Each row comes from the steps of one path. Every step used is in the known rows, and no mark comes twice. Write the path behind each row, first mark first.
Known rows:
diloset, noreva, kole, mosa: [ -4  14   9  -2  12   8   7  -5  22 -15 -26 -13 -10  16  36  -1 -26   4
   9  -5 -23 -23 -17 -29]
mepam, bibad, mosa, kole, noreva, diloset: [ 37 -17  19  -7 -16 -16  11  25   4  -3 -12   5  18 -23  50  25 -32   5
 -15  -3 -21 -29  15  -6]
mepam, kole, tuvar: [ -1 -12   7  -2 -10   1  23  31  31 -26   2   4  -7  17  33  -1 -19 -10
  20  26 -12 -25 -24 -16]
bibad, mosa, kole, tuvar: [ 13  -4  13 -60 -10 -23   6  22  20 -10   4   2   5  13  28   6 -26 -13
   2  11  -7 -28  -6 -19]
sobus, diloset, noreva, kole, mosa: [  0  21  12  -6  26  18   1  10  16 -16 -18 -12 -16   8  32  -1 -19  -4
  13 -10 -29 -34 -14 -12]
vavev, kole, noreva: [ 20 -21  -2  30  -5  -7  17  11  13  -6   4 -18  14 -14  29   3 -22  20
  -1   6 -21 -33  -5   5]
diloset, noreva, kole: [ 11  -2  11  -5   4  10   7  12  20 -10  -9 -10  -3  16  37  -5 -17   8
  20   2 -31 -19 -11 -24]
mepam, kole: [  7 -13   7   6 -10   4  21  26  26 -20  -7  -1   0   6  32   7 -20   9
  22  15 -11 -25  -9 -17]
sobus, bibad, mosa, kole, tuvar: [  9   6  15 -73 -13 -22   2  17  19 -13   5   0  13  24  32   2 -23 -11
   1   1  -8 -10  12 -32]
sobus, diloset, noreva: [ 16   5   6   3  24   5  -5  39  11 -22   3  -4  -5  -2  32   3 -12  -5
  14   3 -29 -36  -3  -2]
diloset, noreva: [ 11  -1   6   6  14  -4   2  25  16 -17  -3  -3  -2   2  38   1 -20   2
   9   4 -23 -24  -4 -22]
fimirev, kole, tuvar: [  0  -4  -2 -18  -5  -6   5   7  36 -20  -1   3  -6   5  29  -3 -25 -15
   8  23 -15 -20 -37 -45]
sobus, bibad: [  7   6   4  -7   5  -4   7   5  11 -14 -10 -11  11  13  33   6 -18  11
  10  -7 -17  -2  10 -31]
fimirev, kole: [  5  -6  -6  -9  -4  -5   2   5  30 -11  -9  -4   4  -6  30   2 -25   1
  12  12 -12 -20 -24 -44]
vavev, kole, noreva, diloset: [ 29 -23   3  39   2  -9  22  19   9  -6  -8 -11  11 -24  47  -1 -20  14
  -5   9 -27 -37 -12   7]
vavev, kole, mepam: [ 12 -24  -8  10 -12 -14  -2  -2  20 -16  -3 -13  -4   7  30   1 -12  -1
   2  18 -19 -15 -13 -10]
kole, mosa: [ -4   8  -1   8  14  -6  12  -5  13 -18 -26 -12  -4   2  27  14 -32   5
  -2  -7  -9 -22 -11 -24]
noreva, kole, sobus: [ 21  -6  -7  -4  -4   7  20  -3   8  -7 -19  -7   6  20  30   4 -15  33
  24   9 -24 -15 -24  -8]
mosa, kole: [ 16 -10   8 -18   1 -18  11  18  20 -11   0  -4   9  -1  33   9 -25   7
  15   9  -6 -35   5 -31]
fimirev, kole, noreva, diloset: [ 18 -12  -1  23   6  -2  12  13  18  -4 -17  -1   9 -29  44   2 -28   3
   1  11 -25 -32 -19 -37]
bibad, mosa: [ 15  -2   2 -30  -8 -10   2   6  11  -4 -13  -9   7   6  22  13 -26   6
  -2 -10 -17 -13  -5  -9]
kole, sobus, bibad: [ 19   5 -10  -6   5  -8   9   2  -1 -18 -13  -3  19  15  35   7 -17  31
  13   3 -20  -5   4 -16]

Write each row's path:
[ 18 -20   8  40  -2   3  28  37  13 -13 -15   3   9 -13  49   5 -23  10
  11  13 -20 -38  -5  -7]
mepam, kole, noreva, diloset
[ 11 -17   2  29  -6   8  24  28  17 -13  -5  -6   9  -4  30  12 -24  15
  15   8 -14 -33   0  -9]
mepam, kole, noreva
[ 35   7   3 -51   6 -14  -9  39   3 -13   4   9  11   3  35   2 -16  13
   9   8 -20 -52   7  10]
bibad, mosa, kole, sobus, diloset, noreva
[ 33   1   0 -52   3 -12  -2  26   2  -8  -2   5  16   1  24  12 -18  18
  13   4 -14 -45   2  14]
bibad, mosa, kole, sobus, diloset
[ 14  -4   3 -58 -13 -20 -17  -3  11 -10  -8  -5  14  22  25  10 -18 -11
  -1   0 -10  -1  26 -38]
sobus, bibad, mosa, kole, mepam
[ 18 -15   5   4   6 -15  18  20  10  -7   2  -8  15 -14  30  15 -28  14
   8   4 -10 -43  14 -22]
mosa, kole, noreva
[ 18   0  -1 -37 -26   0   8  13  13 -14 -14   4  25  24  34   2 -19  29
  13   6 -15  -7   7  -2]
mepam, kole, sobus, bibad, mosa
[ 17 -24   6   1 -16 -19  -1   8  14 -24  -5   2  -2   5  38  24 -22  -8
   1  19 -11 -12  12 -30]
mosa, kole, mepam, bibad
[ 21  -1  -3  -6   2   7   9   7  11 -11 -13  -2   3  20  41  -5 -13  29
  21  14 -33 -22 -18 -12]
diloset, noreva, kole, sobus
[ 17   7  13 -63 -13 -19  -4   8  16  -7  -4  -5  22  12  32   8 -24   4
   3 -12  -8 -10  27 -32]
sobus, bibad, mosa, kole
[ 22 -10   8 -29  -9 -15   5  13   8   1  -3  -7  21  -9  25  17 -33  13
  -4  -6 -11 -35  15 -12]
bibad, mosa, kole, noreva
[ 21   9 -13  -9  14   1 -11  26  16 -18  -1   7   1  -4  38  -5 -15  13
  17  20 -28 -44 -23 -16]
fimirev, kole, sobus, diloset, noreva
[ 17 -17   7 -24 -29   6  -7 -16  12  -9 -23  -6  -7  24  26  21 -18  -6
  -1  -3 -30  14  -5 -13]
noreva, kole, mepam, bibad, mosa
[ 22   7  -7 -41  -9 -11   0  -1  -4  -8 -18  -3  22  20  30  10 -19  28
   0  -8 -20   1   6  -8]
kole, sobus, bibad, mosa
[ 14  -6 -18  -6  -5  -8   5  -1  20 -14 -12   3  12  -3  31   1 -24  26
  14  23 -15 -26 -29 -30]
fimirev, kole, sobus
[ 28  -6  -3 -48 -13 -22   7  10   4  -5 -10   4  22   6  30  12 -25  25
   4   7  -9 -33   1  -3]
bibad, mosa, kole, sobus
[ 16   7  12  -8  17  22  -2  28  15 -14  -4  -9 -10  11  34  -3  -9  -2
  25  -2 -36 -30 -10  -8]
sobus, diloset, noreva, kole
[ 24 -11  -4 -14  -2 -21  16  18   9 -14  -4   4  14   3  36   9 -22  28
  17  19  -7 -39  -1 -13]
mosa, kole, sobus
[ 15 -14   2 -47 -12 -22 -12   2  13  -9  -7  -4   4  12  22  13 -23 -12
  -1   9  -9 -18   9 -25]
bibad, mosa, kole, mepam
[ 20 -11  17 -35 -24 -18   6  16  16 -10  -5   2  11  -1  36  23 -30   4
  -4  -4 -10 -18  13 -13]
mepam, bibad, mosa, kole
[  3 -13 -14  -8  -6  -4 -14 -10  29 -15 -13  -5  -7   4  26   5 -20 -13
   9  21 -17 -12 -23 -53]
fimirev, kole, mepam
[ 25   2  -3 -10  12  19  11  12   3 -10 -13  -5   1  13  24   8  -9  24
  29   5 -30 -29 -19  11]
noreva, kole, sobus, diloset
